Each row comes from the steps of one path. Every step used is in the known rows, and no mark comes twice. Write the path behind each row, first mark first.
Known rows:
vido bove gebug podiva: [ 0.09 -0.33  1.26 -1.33  0.16 -0.47  0.30  1.19  2.92 -4.18  2.06  2.26
 -0.01 -1.65  1.69  0.41 -0.92 -1.24]
bove vido: [-0.04  0.79 -0.94 -1.98 -0.13  0.24  0.48 -0.46 -2.34 -0.34 -1.20  0.29
 -3.44  0.41  1.65 -2.29  0.30  0.53]
vido bove vomabab pigo: [ 0.56 -1.34  0.08  0.56  0.05  0.49  1.25  1.31  2.50  3.33 -0.86  3.23
  0.16 -1.59  0.62  2.47 -1.07 -0.46]
vomabab pigo bufa: [-0.40 -1.37  0.05 -1.32  0.37  2.42  0.05  0.94  1.19  1.87 -2.30  2.03
 -1.48 -1.05  0.19 -2.26  1.02 -0.10]
gebug podiva vomabab: [-0.68 -2.05 -0.25 -0.17  0.00  0.95  1.10  0.49 -0.07 -4.20 -0.63  1.76
 -1.13 -2.52 -0.65 -0.09 -1.66 -0.26]
podiva vomabab pigo: [ 0.11 -3.83 -1.09  0.91 -0.06  2.10  1.35  0.29 -0.50  3.00 -2.84  2.82
 -1.51 -2.40 -1.05 -1.87 -0.06 -0.73]
podiva vomabab bove: [ 0.00 -2.79 -0.53  0.30 -0.21  1.09  1.88  0.11 -0.14  0.24 -1.32  1.68
 -2.53 -1.95 -2.59 -0.67  0.22 -0.22]
bove gebug podiva vomabab pigo bufa: [-0.30 -3.26  0.23 -1.98  0.13  2.39 -0.51  0.22  3.60 -0.68 -3.86  4.19
 -2.65 -3.39 -0.67 -2.16  0.59 -0.33]
pigo vomabab bove: [ 0.34 -0.96 -0.56 -0.80 -0.09  0.36  1.24  0.60  2.85 -1.18 -0.12  1.29
 -1.82  1.55 -0.91  0.17  2.52 -1.11]
gebug podiva: [-0.71  0.15 -0.02 -1.01  0.22  0.57  0.99  1.47  0.48 -5.38  0.70  0.22
  0.09 -0.06  1.15  0.76 -1.66 -0.89]
bove vomabab pigo gebug: [ 0.14 -0.33 -0.66  0.67  0.10  0.53  0.67  0.39  2.06  4.22 -1.25  0.87
 -2.43  0.08  0.34 -1.43  1.61 -0.96]
gebug bove: [ 0.45 -0.81 -0.04 -1.47  0.54  0.59  2.99  0.70  0.36  0.76  0.84  1.55
  0.01 -1.64  0.15 -0.44  0.07 -1.00]
podiva vomabab: [-0.16 -2.20 -0.69  0.42  0.01  1.08  1.03 -0.65 -0.92  0.67 -1.08  2.06
 -2.11 -3.25 -1.97 -2.53 -0.42  0.21]
vido bove vomabab: [ 0.25  0.23  0.45  0.11  0.15 -0.58  0.94  0.44  2.15  0.93  0.90  2.35
 -0.44 -2.31 -0.27  1.94 -1.33  0.34]
vomabab bove gebug pigo bufa: [ 0.41 -2.42 -0.06 -2.95  0.01  1.58 -0.03  0.28  3.44  2.23 -3.62  3.20
 -3.51 -0.67 -2.42 -2.96  1.10 -2.17]
vomabab bove gebug pigo: [ 0.93 -2.63 -0.87 -1.65 -0.18  0.87  1.30  0.50  2.26  2.16 -2.96  2.62
 -2.36  0.34 -1.80 -1.66 -0.05 -3.18]
pigo vomabab: [ 0.13 -0.34 -0.68 -0.72  0.14  0.33  0.33 -0.18  2.07 -1.09  0.22  1.53
 -1.47  0.38 -0.31 -1.57  1.88 -0.53]
vomabab pigo: [ 0.14 -1.56 -0.83  0.12  0.19  1.71  1.33  1.16  0.11  1.67 -1.52  1.35
 -0.37  0.17  0.73 -0.88  0.00 -1.22]
vido bove: [ 0.02 -0.69  0.82  0.21  0.12 -0.10  0.84  0.99 -0.03 -0.44  2.40  1.55
  0.05 -1.77  0.60 -0.55 -0.61 -0.47]

Write each row's path:
[ 0.93 -2.79  0.19 -0.99 -0.08  0.10  0.36  0.50  1.91  2.68 -0.54  3.92
 -1.07 -1.89 -0.46 -2.42 -0.87 -2.81] : vido bove gebug pigo
[ 0.61 -0.44 -0.28 -1.54  0.05  0.39  1.11  0.14  2.47  0.01 -0.68  1.12
 -2.39 -0.09 -0.93 -1.35  1.23 -1.08] : vomabab bove gebug
[ 0.97 -0.90 -0.53 -1.79 -0.07  0.07  0.56 -0.34  5.05 -0.36 -0.89  2.16
 -2.93  0.98 -1.06 -1.35  3.45 -1.38] : pigo vomabab bove gebug
[-0.40 -3.67 -0.63  0.35 -0.07  1.94  1.38  1.40  0.39 -1.69 -2.46  2.66
 -0.47 -1.69  0.20  0.55 -1.35 -1.14] : gebug podiva vomabab pigo
[-0.38 -0.13 -0.22  0.07  0.03  0.40  0.77  1.54  2.89 -0.52 -1.03  0.73
 -1.30  0.73  1.55  1.14  0.33 -1.43] : bove vomabab pigo gebug podiva
[ 0.49 -1.95  0.16 -0.36  0.38  0.91  2.62  1.43  0.73  4.48  0.53  1.31
 -0.99 -0.43  1.51 -2.37  2.66 -2.42] : vomabab pigo gebug bove
[-0.05 -3.92  1.46 -1.35 -0.01  1.62 -0.61  0.88  4.03 -0.43 -1.81  5.15
 -1.65 -4.44  0.13 -0.85  0.30 -0.47] : vido bove gebug podiva vomabab pigo bufa
[ 0.35 -0.72 -1.22 -0.03  0.17  1.20  1.38  0.61  2.06  3.08 -3.06  2.23
 -0.75 -0.50 -0.08  1.48 -0.71 -0.33] : bove vomabab pigo
[-0.54 -1.41 -0.06 -1.14 -0.68 -0.17  0.59  0.33 -1.04 -3.15 -0.79 -0.07
 -5.50  0.21  0.99 -1.70  1.77 -0.57] : pigo gebug podiva vomabab bove vido
[ 1.29 -3.24 -0.05 -1.17 -0.21 -0.24 -0.20  0.01  4.43  2.45 -0.57  5.05
 -1.59 -1.04 -0.60 -2.29  1.23 -3.15] : vido bove gebug pigo vomabab
[ 0.36 -1.01  0.58  1.30 -0.05 -0.24  0.62  1.14  2.57  4.35  0.75  2.03
 -1.38 -1.09  1.05 -0.10  1.21 -1.03] : vido bove vomabab pigo gebug
[ 0.46 -4.19  0.63 -0.01 -0.20  0.89  0.70  1.17  2.94 -0.40 -1.09  4.58
 -0.50 -3.46  0.81  0.19 -0.74 -1.62] : vido bove gebug podiva vomabab pigo
[ 0.21 -0.44  0.52 -0.81  0.44 -0.10  2.29  0.57  0.19  1.86  2.50  0.32
 -1.61 -1.19  0.57 -3.09  2.38 -1.51] : pigo gebug bove
[ 0.43 -4.65 -0.31 -2.15 -0.24  1.95  0.05 -0.63  2.98  3.52 -4.95  4.78
 -4.74 -3.24 -4.29 -3.95  1.04 -1.57] : podiva vomabab bove gebug pigo bufa
[ 0.69 -3.35 -0.64 -1.01 -0.20  0.85  2.26 -0.28 -1.57  5.87 -2.40  2.50
 -4.61 -1.80  1.45 -3.61  3.17 -0.99] : podiva vomabab pigo gebug bove vido
[ 0.22 -3.44 -0.66 -0.58 -0.06  1.65  0.79  0.37  2.45 -0.84 -3.12  3.54
 -1.51 -2.33  0.04 -0.74 -0.35 -1.36] : bove gebug podiva vomabab pigo
[ 0.13  0.29 -0.77 -2.08 -0.36  0.27  1.23  0.36 -1.42 -0.67 -1.46 -0.04
 -3.79  1.60  1.13 -0.44  0.81  0.01] : vomabab bove vido
[ 0.12 -0.25  0.13 -2.09 -0.01  0.26  1.21  1.27  3.31 -4.76 -0.20  0.86
 -1.33  0.53  0.34  1.02 -0.07 -1.63] : vomabab bove gebug podiva
